Known rows, with every step that occurs:
H/D: [ 0.19 -2.32  0.69  0.16 -0.14  0.67 -0.62  1.27  0.89  1.02  1.11 -1.94
  0.18 -0.05  0.83 -0.01  0.19 -0.60  1.41  1.42 -0.35  1.01 -0.04 -0.44
 -0.93]
Z/Y/R/N/L: [ 0.75  1.97 -1.32  2.01 -1.95 -0.45 -0.16 -1.10 -1.43  0.42  0.87  3.60
 -0.26 -1.88 -0.75 -0.39 -3.51 -1.15 -0.18  6.61 -1.15  1.01 -2.08  2.10
 -0.66]
L/Y/C/N/D/H: [-0.99 -2.22 -0.74  1.66 -0.31 -0.54  0.16  0.19  5.79 -0.51  1.18  1.55
  1.16 -1.28  0.16  1.86  2.33 -1.75  2.59 -0.92 -4.73 -0.65  0.93  0.11
 -2.14]
K/N/C: [ 0.36 -0.54 -0.66  2.73  1.87 -0.85  0.24  2.17 -0.72  0.76  0.17  1.74
  0.67  0.86 -0.06  1.59 -0.54  0.44  1.19  1.85  0.59 -2.09 -0.50  0.96
  0.40]
Z/H/D/Y/W/N: [-0.03 -1.95  0.41 -0.46 -0.21  0.96 -0.29  2.76  5.12  3.74  1.49 -0.97
  0.10 -1.08 -0.96  0.86  1.50 -2.51  0.04  5.04 -1.79  1.23 -2.09 -0.02
 -4.50]
R/Y/W/N/D: [ 0.34  1.87  0.05  1.84 -0.85 -2.32  0.95  2.23  1.57 -0.78  2.94  0.24
  0.06  0.61 -2.41 -0.87  0.77 -1.98  1.65  3.80 -1.08  0.83 -0.22  2.90
 -4.73]
L/Y/C/N: [-1.04 -1.07  0.12 -1.50  0.47 -1.59 -0.91  0.56  5.21 -0.89  0.14  1.03
  0.85  0.08  0.43 -0.47  2.57 -0.56  1.65 -0.63 -0.95 -0.94  0.90 -0.48
 -0.70]
W/Y/R/N: [-0.07  1.95 -0.76 -0.81 -1.02 -0.32  0.45 -2.12 -2.75  1.05  2.73  1.22
  0.63  1.99  0.51 -3.01  1.64 -1.76 -0.40  3.36 -2.11  0.23 -1.10  2.57
 -2.14]
R/Y/C: [ 0.69  1.77  0.44  0.29  0.03 -1.54 -0.27  1.38  2.45 -1.76  2.14  2.79
  0.50  0.60  0.21 -1.36 -0.16  0.21  0.84  1.18 -0.99  0.88 -0.08  2.13
  0.11]
D/H: [ 0.18 -2.15 -0.62  1.03 -0.19  0.59  0.44 -2.17  1.62  1.19  0.03  0.90
  0.59 -0.07 -0.34  1.31  0.54 -0.59 -0.55 -0.89 -2.85  0.19 -0.60  0.31
  0.03]
C/N: [-0.60 -2.33  0.96 -0.57 -0.09  1.00  0.01 -2.74  1.19  0.22  0.18 -0.40
  0.26 -0.42 -1.41  0.04  0.54 -0.04  2.03  0.31  1.45 -1.18  1.15 -0.06
 -1.20]
H/D/Y/R/N: [ 0.51 -2.42 -0.55  1.94 -1.81  2.71  0.48 -4.62  1.20  3.92  1.98  0.57
  1.01  0.79 -2.26 -1.04  0.79 -1.52  0.18  3.03 -1.21  0.75 -1.69  0.27
 -2.37]
L/Y/C: [-0.40  1.07 -0.92 -0.83  0.40 -2.20 -0.99  3.46  3.87 -1.06 -0.09  1.29
  0.64  0.28  1.89 -0.53  1.99 -0.50 -0.22 -0.98 -2.19  0.50 -0.29 -0.40
  0.46]
Z/H/D/Y/R/N: [ 0.41 -1.02  0.49  1.50 -1.69  3.58 -0.33 -3.37  1.65  3.84  1.77  0.46
  0.60 -0.97  0.21  0.20  0.18 -1.37 -1.14  4.02 -2.36  1.37 -2.16  0.57
 -3.01]
Y/R/N: [ 0.42  0.97 -0.18  0.58 -0.81  0.23  0.51 -4.27 -1.95  0.16  1.13  0.69
  0.72  1.72 -0.76 -1.17  0.23 -0.87 -0.72  2.06 -1.72  0.18 -0.84  1.31
 -2.18]
H/D/Y/C/N: [-0.38 -4.88  0.54  0.26  0.00  1.47 -0.24 -0.10  5.70  1.62  2.11  1.01
  0.81 -0.70 -1.89  0.45  1.01 -1.18  3.32  2.59 -1.10 -0.59  0.43 -1.05
 -1.44]
Y/W/N/L: [ 0.51  0.21 -1.34  0.79  0.04 -2.93 -0.23  2.59  1.13 -1.24  0.30  1.10
  0.16 -0.07 -2.35  0.41 -1.15 -2.63  0.22  4.22 -2.16 -0.55 -1.47  0.89
 -2.73]
K/Y/W: [ 0.89  0.76 -0.39 -1.00 -0.20 -1.23 -0.60  2.49  1.32 -0.34 -0.90 -1.29
  1.18  2.67 -1.89 -0.91 -0.32 -1.76 -0.33  2.10 -0.53  0.62  1.17  1.45
  0.74]
R/Y: [ 0.41  0.95  0.95  1.00 -1.14  0.30 -0.29 -1.40  0.90  0.22  1.23  1.23
  0.34  0.26 -0.28 -1.15 -0.18  0.56  0.29  0.17  1.58  0.54 -0.29  2.21
  0.04]
Z/Y/W: [ 0.66  1.20 -1.23 -1.94 -0.57 -1.49 -0.44  3.70  2.60  0.23 -0.43  0.33
 -0.31 -0.59 -0.34  0.91 -1.05 -1.15  0.20  4.50 -0.49  2.37 -0.92  1.02
 -0.48]
H/D/Y/R: [ 0.31 -1.01 -0.48  0.86 -0.35  1.64  0.10 -0.92  1.50  2.84  1.04 -0.21
  0.29  0.30 -1.59  0.64  1.13 -1.71  0.42  2.05 -1.26  0.77 -1.93 -0.30
 -0.45]
Z/H/D/Y/R/N/L: [ 0.91 -0.95 -0.33  3.73 -2.01  3.42 -0.95 -2.36  1.61  2.78  1.32  2.27
  0.70 -2.90 -0.16  1.36 -2.85 -1.78 -1.25  5.41 -3.40  0.58 -2.94  0.83
 -2.10]
Z/Y: [-0.29  0.95 -0.23 -0.61 -0.70 -0.19  0.06  2.12  0.90  1.14  0.02  0.97
 -0.96 -1.62  0.44 -0.33 -0.88  0.26  0.54  3.31  1.35  1.50 -0.47  0.60
  0.63]
N/L: [ 0.43 -0.08 -1.01  2.02 -0.38 -0.43 -0.79  1.15 -0.17 -1.23 -0.48  1.72
  0.16 -2.00 -0.49  0.96 -3.06 -0.48  0.17  1.29 -0.96 -0.69 -0.73  0.33
  0.88]
H/D/Y/R/N/C: [ 0.56 -2.52 -0.43  4.30 -0.55  1.42  0.15 -3.38  0.95  3.61  2.10  1.63
  0.85  0.66 -0.21  0.12 -0.70 -1.47  0.61  4.09 -1.38 -0.77 -2.58  0.45
 -1.87]
W/Y/C: [-0.33  1.48 -0.85 -1.90  0.94 -2.42 -0.09  4.81  0.82 -1.35  2.63  2.24
  0.35  0.50  2.07 -1.83  1.26 -1.31  0.86  2.03 -3.31  0.27 -0.18  1.40
 -0.13]
H/D/Y: [-0.06 -3.36 -0.09  1.30 -0.99  2.19 -0.18 -0.08  3.01  3.60  0.86 -0.10
  0.35 -0.85 -1.37  0.45  0.58 -0.78  1.09  0.97  0.17  0.37 -0.96 -0.85
 -0.15]
Z/H: [-0.05  1.30  1.05 -0.32  0.22  1.00 -0.65  1.30  0.76  0.09 -0.17  0.00
 -0.40 -1.99  2.57  1.19 -0.61  0.37 -1.51  0.92 -0.98  0.58 -0.48  0.26
 -0.86]

Rows:
[-0.69  1.46 -1.45  0.57 -0.44 -2.96  0.33  3.51  2.99  0.16  0.61 -1.40
  0.19  0.46 -0.84  0.02  3.15 -2.71  0.55  1.40 -2.05  0.40 -0.51  0.53
 -4.28]  L/Y/W/N/D
[-0.89 -0.52  0.21 -2.34  0.66 -1.72 -0.18  2.06  2.05 -0.98  2.68  1.89
  0.45  0.17  0.65 -1.57  2.01 -1.28  2.72  2.47 -1.97 -1.10  0.91  1.14
 -1.09]  W/Y/C/N
[ 0.15 -1.34 -0.27  0.94  0.49 -1.40 -0.86  1.19  2.29 -3.05  0.76  2.81
  0.55 -1.92 -1.07  1.02 -2.46 -0.84  2.47  2.73 -2.13 -1.68  0.48  0.23
 -0.54]  Y/C/N/L
[-0.53 -0.40  0.60  0.67  0.51 -0.68  0.76  1.73  1.71 -2.60  1.99  1.06
  0.26 -1.58 -0.75  0.98 -0.44 -1.08  3.28  2.10 -2.39 -1.08  1.78 -0.03
 -2.74]  Y/C/N/D
[-0.16 -2.55 -1.20  1.87 -0.31  0.02 -0.27 -0.20  4.54 -0.65  0.48  4.88
  0.85 -2.58 -3.04  1.43 -2.25 -1.17  2.10  2.52 -2.15 -2.36 -0.30 -0.39
  0.59]  D/Y/C/N/L
[ 0.12 -0.76 -1.14  1.77 -0.12 -2.02  1.76  1.61  1.67  0.42  1.76 -0.13
  0.29  0.40 -2.22  1.75  1.48 -3.31  0.80  2.56 -5.15  0.41 -0.68  1.01
 -4.78]  Y/W/N/D/H
[ 1.35  1.21 -0.17 -0.16 -0.81 -1.28 -0.79 -0.10  2.63 -0.90  0.77  0.51
  0.81  1.45 -1.10 -0.23 -0.26 -0.72  0.03  1.47 -0.77  1.60 -0.78  2.64
 -0.89]  R/Y/W
[-0.34 -2.58 -0.09  1.89  0.17  0.01  1.14 -0.09  3.34 -1.55  2.27  1.73
  0.76 -1.49 -0.98  2.38  0.05 -1.66  2.88  1.06 -5.16 -0.95  1.16  0.34
 -2.77]  Y/C/N/D/H
[ 0.72  0.83 -2.58  0.60 -0.77 -2.79 -2.12  2.86  4.10 -1.42 -1.74  0.70
  1.17 -0.54 -0.15  1.77 -1.01 -1.76 -0.91  0.38 -3.07  0.46 -1.46  0.46
  0.58]  N/L/Y/W
[ 0.74 -0.45 -1.58  2.32  0.34 -0.12 -0.41  1.81 -1.05  0.05 -0.30  2.36
  0.88 -0.48 -2.36  1.76 -2.13 -0.08  0.97  2.20 -0.43 -1.35 -0.33  1.06
  0.99]  K/N/L
[-0.51 -3.34  1.50 -0.17 -0.07  2.33 -0.90  1.18  6.15  1.67  1.63  1.14
  0.42 -2.76  0.48  1.58  0.37 -0.96  2.00  3.44 -1.83  0.04 -0.10 -0.89
 -2.24]  Z/H/D/Y/C/N
[-0.83 -2.60 -0.23  2.67 -1.24  2.36  1.20 -2.45  2.53  1.72  0.93  1.09
  0.19 -2.19 -3.77  1.41 -0.07 -0.75  2.71  0.93  0.02 -1.91  0.93 -0.34
 -1.56]  C/N/D/Y
[ 0.08  1.00 -1.98  1.04  0.07 -2.75 -1.75  4.10  4.05 -2.38 -0.34  3.06
  0.77 -1.45  1.34  0.62 -0.80 -0.94 -0.25  0.12 -3.49 -0.14 -0.91  0.01
  1.30]  N/L/Y/C
[-0.54 -0.37  1.12  0.93  0.06 -0.81  0.53  3.05  1.41 -2.07  1.47  0.52
  0.73 -0.13 -1.95 -0.92 -0.35 -1.45  3.29  2.63 -0.89 -1.42  3.28  1.13
 -0.78]  K/Y/C/N/D
[ 0.12 -1.71  0.33  1.90  0.86 -0.36 -0.64  3.84  4.87  3.40  1.42  0.30
 -0.14 -1.17  0.88  1.94  0.14 -2.31  0.13  5.84 -1.89 -0.35 -2.78  0.09
 -4.09]  Z/H/D/Y/W/N/C
[ 0.10 -3.46 -0.66  2.43  0.90 -1.39  0.16  2.69  4.32  3.19  1.58  0.06
  0.37  0.59 -1.50  0.80  0.95 -2.56  1.72  4.87 -0.90 -0.90 -2.42 -0.03
 -3.20]  H/D/Y/W/N/C
[ 0.56  0.97 -0.29  2.98  0.42 -0.89  0.26 -3.08 -2.16  0.12  0.95  1.54
  0.47  1.24  1.11 -0.32 -1.17 -0.72 -0.39  2.90 -1.46 -1.25 -1.74  1.32
 -1.90]  Y/R/N/C
[-0.39 -1.01  1.29 -1.09  0.33 -0.71 -0.31  1.18  2.18 -1.14  0.68  0.59
  1.04  1.69 -1.74 -1.75  0.44 -0.89  2.42  2.02  0.44 -1.29  2.64  0.90
  0.47]  K/Y/C/N
[ 0.44  2.07 -0.44  2.62 -1.21  0.36  1.31 -2.77 -2.88 -0.39  2.09  0.29
  0.42  0.04 -0.93 -0.18 -0.74 -1.34 -0.01  2.74 -2.85  0.41 -0.29  1.44
 -3.47]  Y/R/N/D
[-0.61  0.49 -1.33 -1.47 -0.01 -3.08 -0.49  2.04  3.82  1.19 -0.26 -1.04
  0.43  1.78 -0.88 -1.10  4.04 -2.18 -0.26  0.69 -0.71  0.55 -1.02  0.31
 -2.97]  L/Y/W/N
[ 0.97  1.22 -0.62  2.83 -1.69  0.10 -0.31 -2.22 -2.50 -0.33  0.16  1.71
  1.32  1.18 -2.49 -1.84 -2.96 -1.85 -1.01  4.14 -1.09 -0.75 -0.15  2.55
  0.60]  K/Y/R/N/L
[-0.70 -1.68 -0.80  1.31 -1.00 -0.21 -1.80 -1.34  3.69 -0.14 -1.40  1.14
  0.73 -1.74 -0.67  0.58 -0.35 -0.57  1.35 -0.28  0.78 -1.78  0.02 -0.16
  0.50]  C/N/L/Y
[ 0.53  1.98 -1.87  1.36 -1.37 -0.76 -0.26 -1.43 -3.01 -0.17  2.29  3.11
  0.71  0.16  0.26 -1.79 -1.50 -2.22 -0.43  4.43 -3.52 -0.34 -1.69  2.80
 -0.94]  W/Y/R/N/L
[ 0.26 -0.24 -1.91  2.17 -1.34 -1.67 -1.60  0.76  3.17 -1.32  0.44  3.76
  1.44 -0.92  1.10 -1.25 -1.44 -0.96 -0.51  1.38 -3.34 -0.29 -0.65  0.52
 -0.26]  R/N/L/Y/C
[-0.01 -1.07  0.28  1.18 -0.02 -1.33 -1.06  2.34  2.02 -2.38  0.07  2.54
  1.14 -0.49 -2.39 -0.73 -2.68 -1.33  2.34  3.53 -0.76 -1.96  2.01  1.24
  1.40]  K/Y/C/N/L
[-0.02 -1.04 -1.37  2.17  0.85 -2.25  0.72  1.52  3.51  2.23  0.55  2.09
  0.17  0.70 -2.51  0.69  0.95 -2.28  0.18  3.51 -1.10 -1.70 -2.27  0.28
 -2.20]  D/Y/W/N/C
[ 0.18 -0.69  1.90 -0.35  0.00  1.98 -1.25  2.31  1.44  1.20  0.84 -2.11
 -0.27 -2.06  3.31  1.19 -0.48 -0.20 -0.01  2.21 -0.95  1.47 -0.53 -0.26
 -1.96]  Z/H/D
[ 0.47 -3.19 -1.70  1.96 -0.80 -0.57 -0.34  2.56  4.35  2.18  1.29  0.99
  0.54 -1.05 -3.74  1.04 -0.78 -3.27  1.30  5.32 -2.15 -0.04 -2.30  0.03
 -2.48]  H/D/Y/W/N/L
[-0.40 -0.80 -0.84 -0.32  0.32 -2.06 -0.89  3.43  1.88 -2.32  2.29  3.54
  0.59 -1.32  0.23 -0.48 -1.17 -1.80  2.85  3.89 -3.09 -1.90  0.30  1.41
 -0.19]  W/Y/C/N/L
[ 0.37 -0.54  0.47  1.99 -0.54 -1.20 -1.11 -0.36  3.54 -2.75  1.87  4.17
  0.88 -1.71 -1.46 -0.29 -2.90 -0.32  2.80  2.93 -0.67 -1.09  0.31  2.25
 -0.20]  R/Y/C/N/L
[-0.43  0.45 -1.31  0.81  1.21 -4.31 -0.73  3.60  3.85  0.71 -0.33  0.22
  0.32  1.79  1.19 -0.22  2.53 -1.96 -0.05  1.71 -0.87 -1.05 -1.68  0.50
 -2.50]  L/Y/W/N/C
[ 0.40 -1.06 -2.53  1.96 -0.56 -1.25  0.25  1.53  3.57  1.13  0.03  2.86
  0.37 -0.79 -4.67  0.79 -0.93 -2.76  0.04  4.03 -1.95 -1.01 -2.15  0.58
 -1.48]  D/Y/W/N/L
[-0.03  0.15 -1.88  3.38 -1.97  0.66  0.77 -4.19  1.04  1.50  1.20  1.18
  1.31  0.13  0.13  0.79  2.10 -2.15 -0.81 -0.35 -5.38  0.66 -1.25  1.44
 -2.95]  L/Y/R/N/D/H
[ 0.45 -0.15 -1.16  4.12 -0.42  0.75  0.81 -4.37  0.32  2.41  0.83  3.64
  0.80  0.69 -1.00  0.19 -0.98 -0.87 -0.79  2.75 -1.53 -1.71 -2.35  0.79
 -0.89]  D/Y/R/N/C
[ 0.04 -0.89 -1.81  2.77 -2.32  0.14 -1.52 -1.97  1.90  0.78 -0.64  2.20
  1.25 -1.15  0.40 -0.97 -1.29 -0.42 -0.70  0.26 -1.28 -0.42 -0.76  0.64
 -0.11]  R/N/L/Y
[ 0.28  0.73 -1.29  2.89 -2.11  0.84  1.74 -2.68 -0.63  1.89  2.24  2.39
 -0.11 -1.59 -0.58  0.92 -0.98 -1.95  0.19  5.34 -4.20  1.90 -1.34  2.26
 -3.05]  Z/Y/R/N/D/H
